In the rows, 128 means zero.
Known rows, with every step that occurs:
nidog vizel lefev tirus mobov: [167 149 123  84 112  45 142 109 130 174 122  90 148  87 153 121 140 136
 167 140 130  65 121 224 116 154 140 150  79 155 104 114 130  60  80  78]
lefev tirus mobov: [130 115  95 128 106  88 144 113 136 149 120 107 147 133 151 122 134 123
 184 127  95 138 110 228 109 142 154 145  65 168 113  98 154 127  94  84]
vamikup manan nuba kefikev: [112  96 117 137  88  97 126 135 107 155 189 136 156 153 121 162 107 100
  85 126 128 161 103 133 105 175 142 147 121 181  70 130 118 136  43 117]
lobup tirus mobov: [113 142  94 149 113  62 161 118 131 116 111  90 144 164 152 123 140 108
 155 114  96 139  96 178 119 149 170 145  84 147 143 117 156 123  91  82]
vamikup lobup tirus mobov kefikev: [125 151 138 122 129  77 128 123 125 125 122 116 129 180 168 105 165  79
 157 150  82  91  94 176 145 134 157 113 122 137 129 123 177 111 108  80]
vamikup lobup tirus mobov: [122 164 138 125 131  62 114 116 118 134 112 124 129 168 166 115 128 101
 148 117  93 112  93 174 144 135 156 128  95 139 135 121 186 129 101  85]
vamikup manan nuba kefikev mobov tirus nidog: [102  98  93 159  89 114 164 146  87 124 169 158 115 156 109 130 110  78
  40 121  97 126 127 140 150 167 129 116 126 191  86 100  99 138  93  98]
nuba manan kefikev: [103 139 171 170  84  94 119 110 145 146 159 105 140 143 145 182 108 140
 172 121 136 146 114  77  88 200 143 113 136 143 105 124 146 131 117 123]
manan kefikev nuba: [122 110 121 149  58  86  95 189 113 149 103 115 156 145 126 170 105 137
 182  75 132 140 112  94 114 179 152 100 121 155  75 124 143 152 124  91]
zera lefev: [126 171 122 126  75  89  91 112 146 114 107 131 137 136 128 161 108 147
 175 137 107 193 110 131 117 179 138 146 100 164 142 107 174 114  99 117]
zera lefev vizel: [137 159 112 116  86  69  88 113 133 144 112 138 142 119 119 136 117 147
 197 141  92 184 139 175 140 184 153 147  85 179 159 116 173 107 132 114]
mobov kefikev: [117 120 141 122  87 108 129 123 133 111 125 104 126 175 146 145 159 116
 172 149 103 154  97 155 101 182 149 114 146 143  93 116 172 106  97 101]
nidog zera lefev vizel: [136 118 113 108  92  90 100  99 128 114 120 146 134 114 138 130 135 134
 162 160 100 165 141 169 147 189 165 148  77 158 160 111 185 111 145 119]
vamikup manan nuba: [130  93 137 127  60 100 109 142 111 156 160 138 137 148 130 171 118  96
 104 124 121 168  81 159 102 186 149 131 102 181  78 129 132 134  54  99]
vizel lefev tirus: [150 166 125  81 113  51 100  90 127 122 136 125 134 134 139 128 143 141
 191 119 108 116 109 225 106 170 113 149  73 156  86 114 136  99 122  88]
nidog vizel: [143 131 161 119  90  65 115 116 122 160 110 105 119 114 156 161 113 148
 145 117 141 139 108 138 110 173 158 124 124 141  98 113 186  90  72 101]
lefev zera: [110 101 128 146  98  96  88  74 122 163 129 121 145 142 133 188 116 154
 167  92 119 191  94 183 107 173 158 124  78 151  99  83 194 138 115  97]
vamikup lobup tirus nidog vizel: [141 200 160 125 130  45  97 102 109 129 122 150  86 154 156 110 115  98
 133 121 102 102  98 143 160 122 137 103 117 139 117 118 202  86 123  92]
lobup tirus mobov kefikev nuba: [113 114  73 158  99  72 170 167 122 114 109  96 150 165 138 122 174  86
 165 135  76 119 107 175 144 135 175 124 127 156 124 119 127 123 106  70]
manan kefikev: [126 125 146 131  71  93 103 136 131 138 119  97 146 161 145 156 116 137
 186  95 142 135  99 102  87 197 146 110 106 140  88 121 168 124 115  98]
nuba kefikev: [ 91 139 115 140 123  86 128 106 120 121 148 112 154 165 134 148  97 149
 133 106 127 174 125 118 102 165 136 146 132 147  93 119 166 132  75 128]
manan nuba kefikev: [100  93 115 128 108  61 128 152 126 154 148 117 165 169 111 144  97 130
 119  90 120 168 116 110 116 175 152 137 128 166  60 111 131 135  49 128]
nidog zera lefev tirus mobov kefikev manan nuba: [142  97 104 112  85 114 155 143 146 142 138 142 139 120 117 120 163  80
 156 198  90 112 139 180 145 154 179 125  99 185 147  81 118 108 105 105]
zera lefev vizel nidog tirus mobov: [131 159  75 140  87 102 131 140 145 154 111 114 181 118 133 110 113 142
 177 130  90 150 130 207 173 163 159 153  66 195 203 100 145  77 135 129]
mobov tirus nidog: [105 163 115 145 100 104 130 121 109  88  93 136  88 162 121 136 104 118
 178  98 100 138  96 157 153 167 116 118 121 162 128  80 179 109 161 100]
nuba manan: [ 91 150 165 163  99  92 123  91 138 133 152 122 125 145 144 183  99 147
 152 129 115 190 107 124  99 184 144 130 140 149 116 116 160 137  86 129]
tirus mobov kefikev: [106 115 109 131  88 128 174 140 142 134 105  76 159 163 149 129 151 108
 167 157 103 135  93 183 101 164 167 123 126 155 123 114 155 109  70  92]
tirus mobov kefikev manan: [100 155 132 136  94 142 186 148 122 151 108  93 144 160 132 146 125 103
 157 157 110 140 109 176  98 162 172 101 145 168 154 109 146 119  63  95]
lobup tirus: [120 145 121 140 111  43 120 102 122  96 127 116 114 171 150 139 147 118
 160 103  96 157 100 152 120 163 152 137  98 139 116 119 172 122 115  90]
tirus mobov: [104 133 111 135  92 113 156 132 133 146  95  87 163 148 149 142 104 132
 154 115 116 164  90 180 101 164 165 138  94 156 132 114 165 132  60  98]
lefev tirus lobup: [125 112 126 114 109  71 127  92 107 154 160 114 129 130 131 133 141 139
 180 120  94 161 123 232 122 179 119 117  74 149  96 103 170 128  95  90]
zera lefev vizel nidog tirus lobup: [130 158 100 128  88  88 118 122 122 154 140 118 167 115 117 118 120 156
 170 125  90 167 140 210 184 192 127 129  75 183 190 104 158  76 133 132]
nidog tirus lobup: [116  99 141 121 100  80 136 128  89 147 129  75 152 129 146 155 119 163
 146 107 137 154 111 181 156 204 121 125 110 142 113 122 168 100  59  96]
manan nuba kefikev tirus: [121  65  95 136 103  44 119 164 119 167 157 125 166 155 124 143 124 127
 113  72 111 152 115 130 121 176 161 159 132 173  52 130 138 138  64 115]

Rows:
[103 138 113 153  91 110 156 128 102  87  84 145  77 162 131 119 112 118
 100  97  76 136 126 165 153 174 138  92 117 154 120  78 162 141 145  78] | kefikev mobov tirus nidog
[ 95 121  89 186 108  72 182 150 134 123 139 101 146 155 138 140 168  87
 160 153  76 125 116 153 142 135 173 124 149 158 136 124 108 127 104  88] | lobup tirus mobov kefikev nuba manan
[120 167  98 124  88 114 123  98 128  97 117 156 122 131 120 107 108 118
 150 159  90 177 123 171 154 163 147 130  81 172 168 110 186  98 155 124] | tirus nidog zera lefev vizel
[100 109 163 182  85  95 142 124 123 130 139 120 109 140 145 166 124 130
 135 114 110 101 147  85 124 209 148  94 143 139 108  95 124 150 150  96] | nuba manan kefikev mobov tirus
[164 146 147  75 114  29 130  89 105 177 153  95 132  85 137 129 147 148
 164 135 130  83 131 226 123 184 108 126  87 145  92 117 142  60  78  83] | nidog vizel lefev tirus lobup
[160 186 105 126  86  69 109  95 150 135 126 150 109 100 124 121 118 126
 183 164  95 147 130 168 144 128 127 138  83 182 136  89 166  68 131 104] | zera lefev tirus nidog vizel
[133 179 119 149 112  42 145 103 123 108 125 119  94 148 142 116 128 105
 140 119 108 129 103 143 137 135 148 118 108 147 125 115 177  74 115  89] | lobup tirus nidog vizel
[ 85 182 139 143 128  99 143 113 100 139 149 131 137 166 114 167  68 143
 125 106 136 182 144 109 101 161 143 123 150 162 125 112 154 143  69 132] | nuba kefikev manan
[121 177 145 124 133  78  98  89 108  83 130 165  88 178 159  99 124  85
 122 130  90 124  89 151 161 133 138 108 103 131 126 118 207 117 146 101] | vamikup lobup tirus nidog zera
[125 133  80 165  83  95 141 141 159 147 141 135 156 102 119 146 153 111
 203 197  65 142 146 175 150 129 149 142 123 191 144  95 102 119 124 103] | zera lefev tirus mobov kefikev nuba manan
[112  66 108 149  90  97 148 146  87 139 172 150 125 149 121 149 130  90
  48 119 106 118 135 139 142 184 140 130 125 178  75 103  99 150  82  94] | vamikup manan nuba kefikev mobov tirus
[ 91 140 147 194  85 112 159 121 126 117 138 130  98 149 132 148 106 116
 124 115 102 109 137  89 132 191 136  82 143 151 118  93 127 139 163 100] | nuba manan kefikev mobov tirus nidog
[137  91  99 153  66  90 134 164 132 172 118  82 177 137 162 143 141 122
 167  86 128 104  97 143  92 187 171 141 100 158 106 142 161 127 111  74] | manan kefikev tirus mobov
[112 101 129 142  92  91 138 129 100 102  86 133  89 153 147 140 133 133
 107  93  87 125 136 160 145 194 151 107 118 141 109  80 159 153 132  72] | kefikev mobov tirus
[119 180  89 147 103  79 134  89 135  52 130 148 104 159 131 107 138  95
 137 151  85 154 104 136 150 145 144 137  87 151 164 104 174  98 152 107] | lobup tirus nidog zera lefev
[ 80 101 107 148 129  88 178 113  79 118 144 112 126 147 121 127 119 143
  75 100  97 131 167 149 152 197 122 110 135 136 105  88 143 151  95  98] | nuba kefikev mobov tirus lobup
[123 145  95 131  86 126 125  81 143 109 170 148 141 131 128 112 145 127
 138 139  77 164 115 205 142 173 128 117  60 155 163  75 168 106 141 137] | vizel nidog zera lefev tirus lobup
[123 168  93 144  87 165 163 111 160 113 150 150 140 146 130 108 151  88
 148 179  77 130 122 199 132 138 162 107  94 180 197  67 140  97 143 130] | vizel nidog zera lefev tirus mobov kefikev manan
[122 102 145 142  65  99 128 146 123 132 110 106 135 158 150 140 121 133
 114  93 119 127 128 105  91 204 164  86 103 134  83 116 151 152 111  78] | manan kefikev mobov
[131 109 102 144  74 107 137 135 114 101 104 147 107 124 124  95 141 106
 136 132  90  76 168 130 176 199 155  93  85 163 152  84 144 117 213  83] | manan kefikev mobov tirus nidog zera lefev vizel
[ 90  97  95 151 110  78 167 163 107 121 127 144 121 171  99 109  99 106
  71  84  87 131 140 121 159 168 141 109 133 175  74  81 113 143  99 107] | manan nuba kefikev mobov tirus nidog
[100  92 133 136  97  94 161 124  80 123 107 114  97 140 130 137 134 137
  97  96  83 133 140 186 154 215 133  88 113 135 115  84 157 153 110  71] | kefikev mobov tirus lobup
[107 131 108 138 103 119 137 106 106  67 102 145  84 156 132 128 119 109
 153 118 105 122  98 154 163 171 130 119 115 146 133  77 186 108 174 102] | mobov tirus nidog zera
[141 130 108 162  48 126 113 129 105 144 171 133 133 143 153 154 132  90
 125 116 129 126  82 146  91 178 133 131 107 178 102 157 158 120 130  82] | vamikup manan kefikev tirus nidog
[100  63 106 140 111  62 150 166 108 135 129 133 131 161 111 129 118 121
  79  81  97 121 148 118 152 186 153 120 131 162  64  82 111 153  85 103] | manan nuba kefikev mobov tirus
[134 122 143 142  54 126 107 120 111 141 164 114 140 145 151 176 122 107
 143 130 145 131  91 124  79 197 138 121 100 158  96 139 150 126 100  93] | vamikup manan kefikev
[127 130 122 118  79 108 102  98 140  89 116 141 129 129 144 152 128 135
 143 159 115 173 111 129 126 185 153 147  95 145 144 103 183 117 114 120] | nidog zera lefev
[126  85 119 128  84  89 144 126 104 147 155  94 139 151 146 139 192 117
 152 131  89 141 104 201 116 204 142 117 151 143  95 143 181 111  91  82] | mobov kefikev tirus lobup
[128 122  51 153  73 146 147 145 160 109 136 151 161 139 130 105 165  93
 153 164  61 129 115 198 158 126 160 120  92 177 160  74 129 110 160 122] | vizel nidog zera lefev tirus mobov kefikev nuba
[116 127 113 127 106  90 134 124  98 165 145 102 163 136 135 113 121 151
 158  87  98 156 128 236 172 196 135 111  80 168 153 112 167  90 126 124] | lefev vizel nidog tirus lobup
[ 91  68  92 144 113  94 172 154 104 101 134 150 118 163 109 104 111  98
  45 104  93 115 142 118 170 172 152 110 128 162  79  78 120 141 111 110] | manan nuba kefikev mobov tirus nidog zera
[105 114 133 128 104  83 137 114  85 126 119 103 112 140 119 154 129 139
 179  94 110 135 114 183 155 210 113 110 116 140 123  86 176 120 120  92] | mobov tirus lobup
[152 136 147  97 103  48  96  76 117 187 129 104 146  94 137 173 124 161
 154 114 151 106 108 189 112 179 144 131  91 144  93 101 162  68  97  87] | nidog vizel lefev zera
[120 121 108 116 116  43 169 159 103 143 129 129 124 133  99 103 107 113
  60  98 111  66 149 130 164 172 132 113 135 169  71  89  88  90  89  99] | manan nuba kefikev mobov tirus nidog vizel lefev
[123 146  89 130 101 102 124 104 111  84 101 161  95 123 114 110 129 110
 182 146  86 125 136 176 195 174 133 133  94 172 174  77 177  91 213 109] | mobov tirus nidog zera lefev vizel
[ 92 131 134 176  83  84 112 151 115 146 129 143 134 130 122 195  88 146
 152 106 104 199 117 116 128 163 149 117 155 164  99 120 136 167 101 118] | kefikev nuba manan
[126 137 115 129 106 115 172 128 129 156 131 113 130 146 137 124 153  95
 188 164  92 119 128 224 110 137 163 114 110 177 131  95 136 117  99  81] | lefev tirus mobov kefikev manan
